What can hang from each mark
sulu: puba
getuv: fanogup
sonu: pinar puba zere
puba: sonu
sivap: getuv
gusogar: geri sulu
zere: sonu
geri: nizezok
pinar: sivap sonu sulu

Every row comes from one small tree of marks. The marks that hang from a mark follow it in brackets, in alphabetical order. Every link used is in the known rows. Which tree was each row made from?
Known rows
sulu{puba{sonu{pinar{sivap}}}}: |  0.702 | -1.368 | -0.092 |  1.819 |  0.499 | -1.571 | -1.206 | -1.239 | -0.143 | -0.951 | -0.086 | -0.126 | -0.636 | -0.936 | -1.632 |  0.812 | -0.631 | -0.412 |  0.062 |
gusogar{geri}: | -0.850 | -0.700 |  0.399 |  0.189 |  0.451 | -0.155 | -0.691 |  0.332 | -0.900 | -0.503 |  0.675 |  0.003 |  0.585 |  0.589 |  0.187 | -0.008 | -1.119 | -0.184 | -0.873 |
zere{sonu}: |  0.767 | -0.006 | -0.862 |  0.244 |  1.161 | -0.569 | -0.853 |  0.860 | -1.294 | -0.034 | -1.077 | -1.246 |  0.431 |  0.890 | -1.509 | -0.278 | -0.224 | -0.146 |  0.841 |
sonu{pinar{sivap{getuv}} puba zere}: |  0.784 | -0.494 |  0.166 |  2.619 |  0.603 | -1.686 | -3.047 |  0.065 |  2.677 | -3.988 | -0.275 |  0.422 |  0.858 | -1.846 |  0.299 |  1.112 | -1.386 | -0.310 |  0.662 |
gusogar{geri{nizezok} sulu{puba{sonu{pinar zere}}}}: |  0.175 | -3.269 |  1.934 |  4.140 | -0.453 | -1.658 | -3.547 | -0.085 | -0.763 | -2.148 | -0.592 | -0.253 |  0.420 | -0.124 | -1.198 |  0.023 | -1.127 | -0.797 | -0.645 |
sonu{pinar puba}: |  0.089 |  0.213 |  0.300 |  2.689 | -1.083 | -0.878 | -1.556 | -0.822 |  1.490 | -1.890 | -0.235 | -1.062 |  0.786 | -1.849 |  0.812 |  0.210 | -0.679 |  0.830 | -0.820 |
sivap{getuv}: | -0.120 |  0.885 | -0.060 | -0.782 |  0.907 | -0.096 | -0.532 |  0.487 | -0.172 | -0.603 |  0.873 |  0.329 | -0.028 | -0.194 | -0.055 | -0.348 | -0.993 | -1.664 | -0.604 |
pinar{sonu sulu}: |  1.114 | -1.429 | -0.392 |  2.126 |  0.568 |  1.180 | -3.050 | -1.360 | -0.907 |  1.315 |  0.419 | -0.420 |  2.007 | -0.619 | -0.252 | -0.265 |  1.435 |  0.104 |  0.643 |
zere{sonu{pinar{sivap{getuv} sulu} puba}}: |  1.384 | -0.248 | -1.148 |  2.424 |  1.320 | -0.789 | -4.388 |  0.583 |  0.218 | -2.114 | -0.203 | -0.631 |  1.689 | -2.075 | -1.181 | -0.164 | -0.681 | -1.531 |  1.388 |
sivap{getuv{fanogup}}: | -0.755 |  0.801 | -0.015 |  0.467 | -0.617 | -0.102 | -0.938 |  0.813 | -0.167 | -1.452 |  1.362 | -0.012 |  0.576 |  0.346 | -0.275 |  0.057 | -0.748 | -1.092 | -0.746 |
sulu{puba{sonu{pinar{sivap{getuv{fanogup}}} zere}}}: |  0.380 | -1.674 | -0.048 |  3.295 |  0.087 | -2.011 | -2.769 | -0.688 |  0.755 | -2.974 |  0.261 | -0.153 | -0.121 | -0.335 | -1.747 |  1.333 | -1.056 | -0.420 | -0.014 |
pinar{sivap{getuv} sonu{puba zere} sulu}: |  1.787 | -2.066 | -0.465 |  3.044 |  1.282 | -0.244 | -5.520 | -0.547 |  0.588 | -1.064 |  0.021 |  0.230 |  2.953 | -1.092 | -0.970 |  0.465 |  0.047 | -0.473 |  2.101 |
sulu{puba{sonu{pinar{sivap} zere}}}: |  1.001 | -2.242 | -0.057 |  2.820 |  0.658 | -1.903 | -1.995 | -1.315 |  0.912 | -1.794 | -0.768 | -0.138 | -0.612 | -0.623 | -1.641 |  1.255 | -0.514 |  0.298 |  0.589 |
zere{sonu{puba}}: |  0.731 |  0.030 | -0.800 |  1.464 |  0.003 | -1.255 | -1.866 |  0.687 | -0.734 | -0.235 | -1.568 | -2.329 |  1.443 |  0.455 | -1.627 | -0.357 | -0.745 |  0.697 |  0.813 |
geri{nizezok}: |  1.188 | -0.061 |  0.693 | -0.341 | -0.877 | -0.286 |  1.160 |  1.034 | -1.014 | -0.720 |  0.251 |  0.616 |  0.385 | -0.306 | -0.307 |  0.426 |  0.889 | -1.068 |  0.804 |
puba{sonu{pinar}}: |  0.847 | -0.023 | -0.428 |  1.169 |  1.178 | -0.897 | -1.320 | -1.250 |  0.252 | -1.028 | -0.026 |  0.204 | -1.005 | -0.279 | -0.764 |  0.596 | -0.014 | -0.382 | -1.253 |
sonu{pinar puba zere}: |  0.511 | -0.880 |  0.353 |  3.923 | -0.798 | -1.289 | -2.523 | -0.895 |  2.881 | -2.987 | -1.088 | -1.013 |  0.822 | -1.479 |  0.764 |  0.731 | -0.606 |  1.865 | -0.120 |
puba{sonu{pinar zere}}: |  1.189 | -1.121 | -0.349 |  2.320 |  1.344 | -1.351 | -2.168 | -1.264 |  1.463 | -2.006 | -0.869 |  0.309 | -0.908 |  0.028 | -0.798 |  1.048 |  0.098 |  0.572 | -0.665 |
zere{sonu{pinar puba}}: |  0.841 |  0.244 | -0.650 |  2.616 |  0.144 | -1.397 | -2.190 |  0.162 |  0.165 | -1.668 | -1.224 | -2.134 |  1.166 | -0.758 | -0.850 | -0.058 | -0.837 |  0.612 |  0.137 |
gusogar{geri{nizezok} sulu{puba{sonu}}}: | -0.185 | -2.641 |  1.773 |  2.292 | -0.755 | -1.151 | -2.492 |  0.418 | -2.395 | -0.167 | -0.207 | -0.420 |  0.604 |  0.700 | -1.887 | -0.602 | -1.072 | -1.476 | -0.548 |

Write each row's tree
|  1.470 | -0.698 | -0.518 |  1.251 |  2.725 | -1.686 | -2.740 | -0.458 |  1.254 | -2.891 | -0.092 |  1.615 | -0.913 | -0.277 | -1.265 |  1.309 | -0.620 | -1.291 |  0.066 | : puba{sonu{pinar{sivap{getuv}} zere}}
|  0.767 | -2.991 | -0.176 |  4.202 |  0.064 | -0.120 | -4.845 | -0.538 | -0.200 | -1.229 |  0.892 | -0.255 |  2.835 | -0.612 | -1.467 |  0.748 |  0.320 | -0.483 |  2.128 | : pinar{sivap{getuv{fanogup}} sonu{zere} sulu{puba}}
|  0.765 | -2.932 |  0.024 |  4.106 | -0.063 | -0.375 | -3.263 | -1.106 |  2.251 | -2.334 | -0.087 |  0.601 |  0.712 | -2.729 |  0.093 |  0.913 |  0.410 |  0.262 |  1.887 | : sonu{pinar{sivap sulu{puba}} zere}
|  1.091 | -1.944 | -0.202 |  1.826 |  1.223 |  0.315 | -3.640 | -0.764 | -1.402 |  0.603 |  1.207 |  0.029 |  2.159 | -1.467 | -1.258 | -0.037 |  0.008 | -1.843 |  1.713 | : pinar{sivap{getuv} sonu sulu{puba}}
|  0.548 | -1.424 | -0.198 |  4.785 | -0.890 | -0.711 | -5.241 | -0.202 |  2.902 | -4.154 |  0.479 |  0.485 |  2.012 | -2.523 |  0.244 |  0.942 | -0.287 | -0.073 |  1.131 | : sonu{pinar{sivap{getuv{fanogup}} sulu} puba zere}
|  0.242 | -2.629 |  1.821 |  2.690 | -0.003 | -1.547 | -2.975 |  0.471 | -1.734 | -1.835 |  0.157 |  0.699 |  0.408 | -0.484 | -1.612 |  0.092 | -1.128 | -2.101 | -0.054 | : gusogar{geri{nizezok} sulu{puba{sonu{pinar{sivap}}}}}
|  0.615 | -2.604 | -0.671 |  2.894 | -0.054 | -0.609 | -4.522 | -0.302 |  0.191 | -1.432 |  0.707 |  0.483 |  0.897 | -0.480 | -2.362 |  0.701 | -0.080 | -1.183 |  1.569 | : pinar{sivap{getuv{fanogup}} sulu{puba{sonu{zere}}}}
|  1.019 | -0.996 | -0.989 |  2.148 |  1.617 | -0.600 | -3.309 |  0.355 | -0.504 | -1.528 |  0.247 | -0.451 |  1.023 | -2.042 | -1.461 | -0.132 | -0.596 | -1.986 |  1.589 | : zere{sonu{pinar{sivap{getuv} sulu{puba}}}}
|  1.182 |  0.299 | -0.551 | -0.001 |  2.499 | -1.220 | -1.889 | -0.375 |  0.079 | -1.882 |  0.696 |  1.539 | -0.976 | -0.631 | -1.246 |  0.886 | -0.658 | -2.272 | -0.517 | : puba{sonu{pinar{sivap{getuv}}}}
|  1.255 | -0.052 | -0.753 |  2.099 |  0.864 | -1.649 | -2.407 |  0.658 |  0.154 | -2.190 | -1.170 | -1.068 |  1.207 | -0.957 | -1.248 |  0.494 | -0.799 | -0.127 |  1.275 | : zere{sonu{pinar{sivap} puba}}
|  1.487 | -1.009 | -0.084 |  0.703 |  2.723 | -0.751 | -2.550 |  0.225 | -0.175 | -1.331 |  0.154 |  0.968 |  1.320 |  0.526 | -0.991 |  1.015 | -0.284 | -1.083 |  1.540 | : pinar{sivap{getuv} sonu{zere}}
|  1.074 | -1.678 | -0.924 |  2.778 |  0.952 | -0.502 | -2.931 | -0.039 | -0.422 | -1.090 | -0.391 | -0.741 |  1.044 | -1.838 | -1.397 |  0.131 |  0.066 | -0.759 |  1.978 | : zere{sonu{pinar{sivap sulu{puba}}}}
| -1.892 | -2.304 |  1.577 |  2.635 | -0.760 | -0.280 | -2.865 | -0.008 | -0.955 |  0.152 | -0.159 | -1.023 |  0.829 |  0.156 | -0.252 | -1.181 | -1.958 | -0.350 | -0.809 | : gusogar{geri sulu{puba}}
|  0.747 | -2.982 | -0.580 |  3.156 | -0.362 | -0.224 | -3.413 | -1.731 |  0.367 |  0.530 | -0.628 | -0.835 |  0.299 | -0.565 | -1.634 | -0.012 |  0.511 |  0.689 |  0.750 | : pinar{sulu{puba{sonu{zere}}}}
|  0.373 | -1.049 |  0.018 |  2.276 | -0.067 | -1.332 | -1.158 | -1.719 | -0.104 | -0.478 | -0.170 | -1.109 | -0.658 | -0.802 | -1.217 |  0.391 | -0.607 |  0.194 | -0.963 | : sulu{puba{sonu{pinar}}}
|  1.214 | -1.567 | -0.799 |  3.238 |  1.266 | -0.742 | -4.657 | -0.650 |  1.517 | -3.169 |  0.676 |  1.526 |  0.184 | -0.826 | -1.265 |  1.291 |  0.358 | -1.147 |  0.492 | : puba{sonu{pinar{sivap{getuv{fanogup}} sulu} zere}}
|  0.891 | -1.599 | -0.104 |  2.202 |  1.286 | -2.016 | -2.414 | -0.945 |  0.830 | -2.229 | -0.093 |  0.183 | -0.554 | -0.754 | -1.654 |  1.017 | -1.268 | -0.825 |  0.178 | : sulu{puba{sonu{pinar{sivap{getuv}} zere}}}
|  0.465 | -1.033 | -0.938 |  3.215 |  0.365 | -0.631 | -3.663 |  0.613 | -0.496 | -2.202 |  0.590 | -0.777 |  1.523 | -1.579 | -1.669 |  0.219 | -0.457 | -1.548 |  1.402 | : zere{sonu{pinar{sivap{getuv{fanogup}} sulu{puba}}}}
|  1.194 | -1.438 |  0.212 |  3.320 | -0.117 | -0.954 | -2.858 | -1.056 |  0.470 | -0.557 | -1.330 | -1.751 |  2.239 |  0.466 | -0.462 |  0.565 |  0.008 |  2.047 |  0.572 | : pinar{sonu{puba zere}}
|  0.668 | -2.271 | -0.020 |  3.453 |  0.732 | -0.397 | -3.751 | -0.710 |  2.114 | -2.806 |  0.639 |  0.893 |  0.618 | -2.881 |  0.036 |  0.667 | -0.408 | -1.131 |  1.424 | : sonu{pinar{sivap{getuv} sulu{puba}} zere}
|  1.299 | -2.094 | -0.391 |  4.238 | -0.101 | -0.217 | -5.976 | -0.194 |  0.498 | -1.877 |  0.400 | -0.145 |  3.519 | -0.635 | -1.122 |  0.793 |  0.372 | -0.134 |  1.975 | : pinar{sivap{getuv{fanogup}} sonu{puba zere} sulu}
|  1.097 | -0.594 | -0.975 |  3.626 | -0.080 | -0.448 | -3.815 | -0.299 |  0.333 | -1.238 | -0.910 | -1.915 |  1.752 | -1.807 | -0.715 | -0.394 | -0.060 |  0.385 |  0.646 | : zere{sonu{pinar{sulu} puba}}
|  1.603 | -1.312 | -0.456 |  1.769 |  2.073 | -1.613 | -2.394 | -0.795 |  1.415 | -2.474 | -0.705 |  1.303 | -0.920 | -0.124 | -1.251 |  1.554 |  0.110 | -0.086 |  0.528 | : puba{sonu{pinar{sivap} zere}}
|  1.039 | -2.462 | -0.708 |  1.546 |  0.303 | -0.209 | -2.899 | -1.038 | -0.647 |  0.624 |  0.107 |  0.501 |  0.329 | -1.072 | -2.117 |  0.227 |  0.490 | -0.824 |  1.761 | : pinar{sivap sulu{puba{sonu}}}
|  1.796 | -2.215 | -0.806 |  2.729 |  1.812 | -0.633 | -3.995 | -1.258 |  1.652 | -2.016 | -0.327 |  1.537 | -0.337 | -1.083 | -1.138 |  1.212 |  0.834 | -0.358 |  1.040 | : puba{sonu{pinar{sivap sulu} zere}}
|  1.308 | -3.308 | -0.690 |  2.551 |  0.489 | -0.500 | -3.591 | -1.098 |  0.339 | -0.161 | -0.512 |  0.500 |  0.268 | -0.789 | -2.150 |  0.592 |  0.527 | -0.144 |  2.191 | : pinar{sivap sulu{puba{sonu{zere}}}}
